(in the rows, 128 means zero)
Known rows, with every step that occurs
zilak/nuga/supe/silef/tizomo: [151 123 144 163 112 115 140 129  63  96  77 147 150 142 115 175 141 137
 190 130 157 146 188]
bopo/pilo/nuga: [132 116 115 100 159  90 134 106 195 130 145 156 103 134 159 170 119 122
 124 135 126 137  85]
silef/pilo/bopo: [122 107 127  78 175 109  85 118 137 162 183 137  83 144 155  98 163 117
  83 128 133 136  96]
zilak/silef/tizomo/nuga: [147 221 105 157  88 145 117 110 114 100 146 142 126 111 120 119 135 125
 115 127 137 144 171]
bopo/pilo/nuga/zilak/silef/tizomo: [167 204  84 122 162 125 124 155 120 118 106 116 131 171 119 135  82 132
 129 123 138 150 116]
supe/silef/tizomo/nuga/pilo: [132 174  94 154 145 128 138  64 116  65 118 143 177 135 153 119 105 127
 116  89 169 126 189]
silef/tizomo/nuga: [166 167 117 147 123 120 134  57 167  96 171 149 120 103 143 119 121 135
 118 119 141 128 140]
zilak/nuga/tizomo/silef: [167  99 151 138  59 161 136 154 121 139 113 118 162 129  64 134 142 109
 148 152 149  76 130]
supe/nuga/tizomo: [159  72 131  96 120 144 150  99 145 132 159 126 153  86 126  89 101 179
 120 134 101 115  85]
tizomo/nuga/zilak/silef: [ 99 223 100 176 111 136 132 167 158 126  92 115 126 133 138  86 117 140
  97 105 121 147 145]
silef/zilak: [114  96 156 119 148 123 128  79 159 131 152 122 106 108 146 144 138 123
 183 144  83  83 143]
pilo/nuga/supe: [101  54 166 117 129  97 119 114 146 126 103 141  93 115 166 162 134 121
 124 150 116 146 113]
pilo/nuga: [127  67 161 100 112 108  98 104 203 136 111 129 113 110 159 145 118 119
 119 152 133 130  95]
bopo/pilo: [134 154 101 119 186  98 162 101 167 141 177 164  90 131 166 148 155 126
 147 129 103 114 124]
bopo/pilo/nuga/supe: [109 100 120 111 180  77 157 116 139 120 128 173  83 147 164 193 135 126
 136 134 113 152 104]
silef/zilak/nuga: [112 114 160 128 123 112 120 137 139 148 111 114 125 116 110 151 105 129
 212 158 119  88 139]
silef/tizomo: [180 125 137 120 153 130 124  73 150 123 159 132 110 113 141 116 145 130
 152 142 119 113 141]
silef/pilo/nuga: [ 98  65 143  76 118  99 111 111 145 153 144 135 103 123 140 155 137 105
  92 142 134 123  70]
zilak/silef/tizomo/nuga/pilo/bopo: [151 231  84 123 170 138  62 127  84 101 127 136 155 149 134  69  81 126
  78 113 176 175 167]
nuga/zilak/silef/supe: [118 166 139 162 128 159 147 201 109 162 118  88 117 133 112  76 164 131
 136 139 100 165 135]
tizomo/silef: [148 109 141 140 102 148 134 102 187 124 152 134 104 102 135 143 169  87
 117 132 118  75 150]
tizomo/silef/pilo/nuga/supe: [ 91  52 139 106  99 118 131 125  96 126 136 144  88 131 115 192 164  67
  82 128 132 105 105]
supe/nuga/tizomo/silef/pilo/bopo: [173  72 109  72 117 170 112 118 105 142 200 120 142 129  88  93 112 135
  57 108 137 125  58]
supe/silef/zilak/nuga/pilo/bopo: [111 124 138 121 178 113  73 149  94 110  62 110 173 168 133 125  71 130
 180 121 172 129 158]
pilo/nuga/tizomo/silef/zilak: [149  33 177 100  65 176 118  83 138 104 150 108 146 133  75 170 108  99
 153 150 115  63 104]
supe/silef/tizomo: [167 125 139 139 123 143 127  67 146  90 148 135 136 127 151 141 154 125
 164 112 134 126 173]
supe/nuga/zilak/silef/pilo/bopo: [118 175  75  92 168 134  93 196 103 169 126  95 136 142 128  46  81 165
  60  99 127 179  70]
tizomo/nuga/supe/silef: [ 81 128 125 179 108 103 162  95 131  73 117 171 120 126 174 160 165 140
 128  92 130 153 185]
zilak/nuga: [127 122 150 133 116 105 115 158 158 157  95 132 124 113 127 134 135 130
 156 155 139 117 131]

Rows
[118  72 138  95  75 129 116 109 157 139 152 130 108 125 113 172 147  68
  72 132 145  92  87] | tizomo/silef/pilo/nuga
[ 94 108 135 120 141  99 102 181  45 140  98 151 116 178 134 155 156 128
 131 113 175 179 141] | zilak/nuga/supe/silef/pilo/bopo
[ 76 158 114 109 110 136 114 161  82 166 151 143  95 128 119 131 201 102
 112 140 109 113 136] | zilak/silef/pilo
[140  90 133 110  70 157 140 170  58 162 149 123 152 147  43 151 164  94
 125 141 155  68 119] | zilak/nuga/tizomo/silef/pilo
[134  81 169 116 109 139 128 138  91 145 120 109 148 135  73 138 111 147
 211 162 118  80 131] | silef/zilak/nuga/tizomo
[129 118 154 147  86 142 124 138 145 130 112 109 130 114  80 174 118  91
 190 149 125  54 154] | tizomo/silef/zilak/nuga
[154  93 160 124 101 134 123 162 105 158 105 122 147 131  92 119 135 146
 159 162 141 106 122] | zilak/nuga/tizomo
[114 144 136 134 105 131  92 184 161 146  53  95 128 141 141 110  99 128
 114 135 126 144 108] | pilo/nuga/zilak/silef
[120 166 113 173 141 104 145 113 200 124 113 113 124 122 164  85 104 151
 102 100 126 124 125] | tizomo/nuga/zilak
[164 194 112 155 149 153 119 148 112 137 100  97 128 140 121  85 128 134
 143 124 113 128 159] | nuga/zilak/silef/tizomo
[143 121 140 110  73 188 161 169  65 148 171 110 165  97  67  95 143 174
 129 152  97 174 103] | zilak/silef/supe/nuga/tizomo
[132 119 121  98 226 108  70 125 148 141 116 130 129 143 177  71 112 124
  94 130 139 140 127] | nuga/pilo/bopo
[ 88 156 104 142 165 102 132 104 150 112 120 148 143 114 172 101 111 124
  85 115 140 111 148] | tizomo/nuga/pilo
[120 178  92 137 133 140 138 175 155 142  88  94 149 102 140  67  82 171
 107 115 101 142 110] | supe/nuga/zilak/silef
[ 95 216  80 130 149 123  84 180 114 148 134 117 109 171 134  62 113 131
  51  91 151 180 112] | tizomo/nuga/zilak/silef/pilo/bopo
[152 116 112 125 161 102 158  77  91  73 132 169 120 167 149 210 131 125
 156 106 143 166 137] | bopo/pilo/nuga/supe/silef/tizomo
[ 95 112 155 163 106  99 141 164  89 118  58 149 135 135 138 173 158 138
 180 129 145 144 182] | zilak/nuga/supe/silef
[141 115 133 138 159 133 177 145 169 157 144  82 142  91 131  69  94 180
 120 119  99 177  74] | silef/supe/nuga/zilak
[157  74 143 106  95 181 159  71 134 110 173 107 163  92  78 133  88 143
 151 126  88  59 112] | supe/nuga/tizomo/silef/zilak
[141 146 121 157 147 108 154  69 101  82 154 157 108 112 147 137 142 139
 125 114 124 147 167] | silef/tizomo/nuga/supe
[114 157 152 141  97 166 136 170 100 158 161 127 107 112 109 120 196 119
 141 159 105 174 149] | zilak/silef/supe
[129 112 110 125 142 157 174 129 120 126 153 103 171  77 107 108  97 115
  82 127 125 125 107] | tizomo/silef/supe/nuga/pilo
[119 189  90 130 151 114 131 187 151 139  87 118 116 165 140 133 106 131
 121 121 124 146  95] | bopo/pilo/nuga/zilak/silef
[ 63 123 144 168 111 112 169  70 112  70 125 158 126 127 156 180 143 136
 176  92 109 127 191] | tizomo/nuga/supe/silef/zilak
